What can hang from each mark:
nonem: tiker
tabop: susav tadir tiker
bidi: susav tadir tiker
tadir: bidi fofesul guve tabop
guve: susav tiker
tiker: bidi fofesul nonem tabop
fofesul: susav tadir tiker
susav: bidi guve tabop

Every row comes from one small tree of marks. Brackets hold a mark, then the marks that hang from it, in alphabetical order. Every link used is in the known rows. Which tree was each row made from?
(in the rows, 128 means zero)
Known rows:
[fofesul [tadir bidi] [tiker nonem]]: [150 115 113 159 123 121 138 156 129 136 111 133 108  80 110 107 137 101
  70 137 117 135 103 106 141  83 153 126 127 130 102 126 159 121 181 120
 146 155 125  96 172 109 164 135 122 135 123 156 147 111 145]
[susav bidi [guve tiker] [tabop [tadir fofesul]]]: [111  89 123 179 107 102  81 107 160 120  73 100  46 101 154  86 125 155
  79 164  88 178 123 158 174  66 146  89 102 107 100  93 116 156 148  68
 149 142 114 179 135 103 158 147 136 137 128 192 144 150 115]
[tiker nonem]: [120 128 119 143 126 132 119 137 114 128 122 123 128 109 122 121 128 127
 126 135 148 130 124 105 113 112 122 126 124 145 130 128 147 115 147 127
 142 134 128 125 138 121 142 136 120 128 132 123 141 135 125]
[tabop susav tadir]: [105 115 119 150 118 106 147 132 130 138  99 101 129 104 126 124 123 161
 140 133 102 138 104 124 119 105 139 126 126 143 106 134 117 146 143  84
 145 148 135 131 127 112 117 129 126 126 139 162 131 120 124]
[fofesul [tadir bidi guve] [tiker tabop]]: [157  81 117 134 112 120 125 158 141 140  93 128  87 122 114  95 143  73
  53 134 108 156 117 120 168  70 140 129 141 111  92 146 131 130 172 104
 128 165 117  84 173 113 166 122 115 131 124 165 167 124 160]
[tadir bidi]: [125 117 140 125 125 132 140 125 142 136 126 133 112 120 102 121 123 104
 132 134 111 143 125 121 128  96 125 114 124 136 111 127 143 119 131 115
 132 142 122 111 129 136 134 135 133 119 112 135 144 121 135]
[tadir fofesul [guve tiker] tabop]: [119  83 104 110 122 162  77 131 142 122  98 112  75 139 129  91 160  96
  85 153 121 156 107 124 152  66 109 121 126 103 109 116 155  93 150 100
 128 175 124 115 144 138 134 151 120 121 120 143 159 161 105]
[tabop [susav [bidi [tiker fofesul]]]]: [ 99 102 152 161 144 152 108  99 139 145 128  99  92  94 143 137 116 156
 105 135  83 145 120 109 156  89 128 114 120 144 116 125 118 147 171  77
 144 136 125 140 122 116 164 137 129 126 132 150 133 105 114]
[susav [bidi [tadir tabop] [tiker nonem]]]: [110 123 135 158 131 112 105 120 115 123 104 138  95 105 181 126 142 114
  83 174 109 146 106 107 132  79 136 113 109 126 110 153 112 134 158 117
 153 157 116 146 135 124 171 139  98 129 139 140 168 129  93]
[tadir bidi [guve susav [tiker fofesul nonem]] tabop]: [100  56 103 133 121 183  35 148 146 153  91 100  85 108  95  82 152  85
  79 160 124 178 104 106 137   4  97 120 121 183 120 131 170  58 175 109
 142 185 122  86 148 145 162 158 114 109 121 143 183 149  97]
[tabop tadir [tiker nonem]]: [116 123 119 163 131 137 120 137 111 119  99 106 117  82 128 106 154 155
 115 167 142 136 106 107 113  97 140 111 127 160 102 130 142 138 163 113
 148 165 117 128 153 108 153 140 119 129 143 159 131 115 122]
[susav bidi [guve [tiker fofesul]] [tabop tadir]]: [111  87 132 185 106 129  73 112 156 125  95  87  51  97 159  87 130 160
  75 163  96 180 136 164 172  69 142  88 111 118 115 121 112 156 147  67
 149 134 101 176 134 104 163 134 136 138 136 188 141 139 103]
[tadir [guve [susav bidi [tabop tiker]]]]: [112  73 127 159 143 131  67 121 152 155  76 112  83 115 135 117 126 152
  97 143 111 167 113 131 180  61 139 103 114 164 116 114  94 127 145 116
 132 151 118 125 127 121 166 138 113 118 127 165 152 125 131]
[nonem [tiker [bidi tadir] [tabop susav]]]: [101  93 130 147 138  97 125 150 142 157 101 121 125 115 147 101 124 125
 105 149  92 143 119 149 138  84 122 107 142 149 126 142  95 163 168  95
 139 138 132 139 140 112 142 107 113 124 122 175 157 123 129]
[susav bidi guve tabop]: [123 107 145 170 119 112 103 109 152 129 102 119  70 122 154 114 108 148
 104 132 110 166 136 146 165  98 138 103 113 110 127 116  87 153 126  85
 138 115 110 163 119 110 160 137 123 134 125 167 151 141 128]
[bidi tiker]: [130 132 146 123 135 125 117 129 130 125 128 143 118 124 148 139 141 125
 109 150 110 125 115 121 137 128 136 122 126 134 122 130 115 131 148 132
 126 136 126 135 128 124 143 127 119 126 143 133 127  97 115]
[bidi [tadir tabop] tiker]: [120 130 128 114 134 117 115 135 131 123 115 141 110 132 183 129 155 104
  92 165 105 128 101 131 130 112 140 130 123 116 115 152  96 144 139 137
 131 154 120 147 129 133 149 126 105 130 142 144 149 125  88]
[tiker fofesul nonem [tabop susav]]: [ 82  95  93 155 135 166  85 139 118 147 107  78 115 104 103 106 105 136
 116 108 147 144 140  95 101  86 100 147 141 164 123 122 143 134 165  78
 154 135 137 130 142 114 151 144 118 133 144 144 154 166 123]
[nonem [tiker [bidi susav [tadir fofesul tabop]]]]: [ 95  99 105 124 141 120 113 133 162 168 119 147  97 117 144  89 133 103
  81 151  86 146 103 154 127  68 119 121 124 119 103 146 121 157 154 136
 139 156 136 154 129 132 167 124 109 125 110 175 152 137  97]
[tabop [susav guve] [tadir bidi fofesul] [tiker nonem]]: [ 89  88 136 175 128 145 111 119 153 128  68  67  66  62 114  77 135 157
 107 165 101 171  81  79 135  33 137 103 119 164  83  91 153 141 201  47
 161 185 130 132 145 112 186 169 130 117 117 203 155 120 141]
[tiker fofesul nonem]: [110 117 110 143 128 175  99 130 121 134 136  95 114 104 113 113 123 125
 115 128 154 138 140 109 115 106 109 129 128 146 135 129 170 124 152 118
 144 133 124 133 137 123 163 141 130 134 132 122 135 144 114]
[tadir [guve susav tiker] tabop]: [118  79 114 120 125 132  58 150 137 138  85 124 115 143 137 105 159 113
  87 150 115 153  97 130 151  61 119 136 124 153 127 132 111  71 146 131
 122 170 131  97 136 143 127 138 106 113 134 142 160 135 104]
[susav [guve [tiker [bidi [tadir fofesul]] nonem]] tabop]: [104  90 117 150 125  99  64 148 171 127  91  95  72  85 168  78 121 118
  72 181 116 171 126 156 165  59 132  85 116 135 140 102 141 126 174  94
 157 137 125 172 137 127 190 147 125 127 118 170 172 151  92]
[fofesul [tiker bidi nonem]]: [135 104 122 156 144 123 119 157 127 136 131 127 114  76 119 112 131 118
  89 137 125 142 127 132 138  99 127 117 132 151 127 129 155 113 179 113
 143 135 126 101 158 121 169 139 125 125 120 138 151 115 134]
[bidi [susav guve] [tiker fofesul nonem]]: [105 121 152 146 131 152  71 128 144 138 133 112  94 101 160 106 131 142
  72 152 117 149 113  87 138  99 126 138 128 160 125 142 114 130 181 122
 142 130 131 159 120 130 209 142 105 123 152 158 139  90 100]
[guve [susav bidi] [tiker fofesul tabop]]: [ 99  79 112 163 135 131  38 119 128 150  96 107 107 123 120 107 118 137
  79 132 113 154 147 139 153  71 114 135 122 175 128 111 121 108 150 123
 140 123 132 132 143 131 145 129 130 126 130 144 145 148 126]
[tiker bidi [tabop tadir]]: [114  93 108 149 107  85 128 144 128 140 108 122 113 109 110 103 126 116
 121 141 118 160 153 166 117  88 114 118 139 146 106 154 128 147 132 100
 142 137 125 127 144 111 141 119 130 127 134 157 155 137 132]
[tiker bidi [fofesul [susav guve tabop]] nonem]: [ 97  89 118 174 124 139  76 151 166 163 119  74  79  74 123  92  89 140
 109 126 131 174 143 143 141  72 118 109 137 162 136 118 133 139 167  98
 152 113 130 143 143  99 207 141 129 130 125 171 170 146 110]
[nonem [tiker fofesul tabop]]: [115 101 110 140 137 179  84 129 127 149 125 116  99 141 114  96 136 116
  92 129 134 136 140 136 125 106 104 129 141 129 123 129 128 159 150 120
 123 133 115 148 150 105 145 119 125 142 134 155 129 146 126]

Write each row's tree:
[133 105 139 181 109  92 112 145 122 135  90 108 115  85 147 103 127 131
  78 165 112 149  98 101 176  66 155 100 127 130 110 136 135  94 184 122
 148 150 131  90 166  96 171 125 109 122 129 152 164 106 136]
[fofesul [susav bidi] [tadir [guve [tiker nonem]]]]
[ 88  97 132 156 122 153 116 131 140 152 109  87  88  64 106 110 129 132
 113 162  93 161 100  88 117  48 126 106 120 177  91 135 159 140 193  67
 160 173 126 126 139 112 174 147 124 120 142 166 152 100 107]
[tabop susav [tadir [bidi [tiker fofesul nonem]]]]
[ 87  74  95 191 119 120  38 130 111 152  76  93 104  92 117  92 126 145
  77 153 123 167 137 126 128  42 116 126 117 192 110 126 146 115 165 108
 159 144 129 136 156 114 158 134 125 128 146 158 153 148 119]
[guve [susav bidi] [tiker fofesul nonem [tabop tadir]]]
[146 118  83 162 134  94 122 173 149 163  98 123 119 102 137 120 108 139
  76 112 107 122 103 145 155 120 176 140 138 110 102 106  95 161 153 142
 134 121 143 122 169  83 148 116 116 152 144 182 136 135 135]
[fofesul [susav tabop] tadir tiker]
[121 108 111 152 116 120 119 138 117 137  95 134 110 136 124  98 150 127
 103 151 118 142 122 141 114 100 125 119 134 127  99 139 108 168 141 117
 129 150 117 147 153  92 123 111 116 139 145 172 131 129 136]
[nonem [tiker [tabop tadir]]]
[102  92 104 184 137 101  83 121 141 157  69 116  99  95 134 119 127 177
 105 149 101 159 113 151 145  70 154 106 108 172  96 109  91 156 135 117
 146 148 124 149 132 104 147 134 121 131 140 184 133 128 122]
[guve [susav bidi [tabop tadir tiker]]]
[106 101  73 139 115 121 110 128 152 146  95 107  83 115 111 109 117 133
 118 135 120 154 127 152 120  95 132 117 114 110  94 103 145 172 124 102
 144 141 127 168 132 106 136 138 134 145 137 164 133 166 107]
[susav [tabop [tadir fofesul]]]
[110 106  90 134 108 147 119 132 155 166 125 135  98 113 104  97 123  95
  88 115 105 149 121 128 119  65 125 151 131 121  89 162 134 140 135 124
 147 157 132 118 138 122 161 127 118 137 126 166 153 141 103]
[tiker [fofesul [tadir [bidi susav] tabop]]]
[119  99  99 154 152 117 105 121 155 144 100 115  64 106 158 118 109 127
  63 134  94 147 121 145 168  92 159 111 102  92 105  95 130 173 149 107
 145 129 122 168 141 125 170 141 131 146 114 164 142 164 121]
[susav [bidi [tadir [fofesul tiker]]] tabop]
[105  78  87 139 101 135  92 137 119 132  80  89  76 116 108  85 135 102
  98 147 149 170 127 100 118  58 104 125 128 130  94 132 177 134 161  90
 147 168 127 131 150 112 171 146 117 130 137 147 168 165 131]
[tiker nonem [tabop [tadir fofesul guve]]]
[110  86  85 137 155 113 100 149 176 176 120 139  80  95 110 106 100 123
  77 109  91 151 130 155 146  87 133 128 126 130  94 100 126 149 156 116
 143 126 143 143 135 130 173 143 121 133 122 172 145 143 119]
[tadir [fofesul [tiker [bidi [susav tabop]]]]]
[ 94 105 149 156 144 139  84 136 157 138 126  86  98  67 175  82 132 147
  72 169 118 159 122 118 154  79 133 113 134 177 132 155 127 142 189 120
 151 140 125 154 127 142 235 135 118 116 123 173 150 102 104]
[tabop [tiker [bidi [susav guve] tadir] fofesul nonem]]
[105 112 154 168 123 120 119 130 147 134  88 113  92  74 132  81 144 149
  98 170 105 167  92  84 126  56 145 108 126 175  83 139 112 133 174 103
 155 171 123 131 134 123 194 150 107 114 136 194 150  89 129]
[tabop [tadir [bidi [susav guve]]] [tiker nonem]]
[100 102  73 165 113 163 104 145 122 145 109  88 115  93 119 101 124 134
  99 114 139 134 108 109 112  75 119 155 134 130 121 142 145 138 164  84
 159 159 135 122 153  97 150 136 115 144 140 160 157 163 100]
[tiker [fofesul [tadir [tabop susav]]] nonem]
[103  95 115 169 131 159 107 137 128 135 124  82  97  53 111  91 145 146
 106 164 133 157 134 137 121  71 120  94 135 178 111 145 177 144 177  99
 155 161 113 126 155 109 189 139 139 127 127 159 140 119 113]
[tabop tadir [tiker bidi fofesul nonem]]
[111  97 168 162 143 125 119 129 156 126 108  90 104  81 152 102 128 169
 115 144  97 151 108 133 165  88 133 104 143 164 131 118  93 134 177  67
 137 143 128 120 130 120 173 140 129 110 114 186 146  95 138]
[tabop [susav guve] [tiker bidi]]
[126  91 109 124 101 102 130 149 173 172 100 145  95 123 114 104 113  94
  94 134  99 165 113 127 156  62 146 115 126 117  91 153 107 136 137 120
 140 155 126 120 125 119 164 120 101 128 133 169 162 120 119]
[fofesul [tadir [bidi [susav tabop]] guve]]
[120 114 148 163 121  92 107 110 158 126  96 115  77 121 190 114 110 142
  93 153 102 163 130 153 174  99 154 100 109 106 132 130  80 168 127  98
 143 115 111 178 113 122 171 127 122 132 124 166 154 141 116]
[susav [bidi tadir] guve tabop]
[128  82 113 113 151 125  82 142 158 149  93  95  99 125 159 111 139 114
  53 144 102 144  88 118 175  77 145 144 114 138 127 111 147 119 175 144
 122 151 141 122 139 152 179 135 126 120 112 149 138 130 129]
[bidi [tadir [fofesul tiker] [guve susav]]]
[137 116 119 131 108 120 128 140 142 137 112 156  96 115 128 116 148  84
  87 154  93 139 100 130 137  77 139 127 126 114  93 148 119 134 148 120
 137 170 119 112 151 108 148 128 111 134 134 159 159 112 112]
[fofesul [tadir [bidi tiker] tabop]]
[101 107 143 185 137 117 142 107 126 131  87  96 106  80 136 120 131 186
 125 148  88 146 101 115 146  83 152 102 121 150  90 124 103 157 160  70
 152 161 124 127 134 105 141 138 128 124 130 182 129 106 140]
[tabop [susav bidi] tadir tiker]
[ 91  96 119 149 140 169  82 120 156 140  87 112  61  95 115  70 139 118
  82 146 113 167  93  78 122  39 117 132 123 151  78 106 134 119 175  98
 151 180 132 130 139 134 198 176 105 117 117 190 170 141 121]
[tadir [bidi [susav guve]] fofesul [tabop [tiker nonem]]]
[ 98  76 127 168 127 157 104 149 142 155 111  59  92  51 112  85 139 143
 105 166 127 172 115 117 143  48 124  93 145 181 104 151 172 132 196 103
 149 168 122  97 161 102 212 137 130 116 125 169 158 109 121]
[tabop [tadir guve] [tiker bidi [fofesul susav] nonem]]
[109 107 114 108 125 103 111 147 163 160 102 129 105 139 170 117 117 116
  97 144 113 154 114 128 151  93 144 118 123 119 115 160  90 147 129 134
 137 137 126 153 104 143 164 119  93 125 141 151 155 133  95]
[bidi [susav tabop] [tadir guve]]
[115 102 109 203 133  92 112 147 106 148  78 107 101  80 123 107 115 146
  81 129 112 154 116 102 123  79 148 132 130 147  76 123 120 148 175 108
 155 136 134 113 178  86 167 135 114 135 143 175 160 141 156]
[fofesul [susav bidi] [tiker nonem [tabop tadir]]]
[120 103 127 101 123 134 115 121 150 128 113  96  95 132 158 111 135 101
  98 154 120 148 113 117 158  93 129 118 119 104 127 132 162 136 148 121
 129 151 128 140 123 146 168 133 128 122 111 129 145 143 117]
[bidi [tadir fofesul guve]]
[105  85 135 159 136 151  98 126 164 174 107  89  68 117 161 102 116 131
  79 157  98 166 109 136 178  64 142  82 121 110 119 138 112 175 162 118
 131 137 109 155 137  99 189 112 118 133 119 176 152 134 110]
[nonem [tiker [fofesul [susav [bidi [tadir guve]] tabop]]]]
[119 113  91 148 111 115 135 144 131 140 100 121 130 117 136 117 128 134
 114 111 112 126  98 130 124  97 136 152 134 113 112 141 101 140 140  94
 143 154 140 117 143 102 118 125 113 138 136 165 151 148 115]
[fofesul [tadir [tabop susav]]]
[104  95 150 152 140 161 112 123 156 123  80 102  76 103 131  91 143 139
 113 142  94 161  84 105 144  57 127 120 135 146  99 113  88 128 166  57
 140 176 122 111 136 124 151 160 116 115 115 199 166 127 134]
[tadir bidi [tabop [susav guve] tiker]]
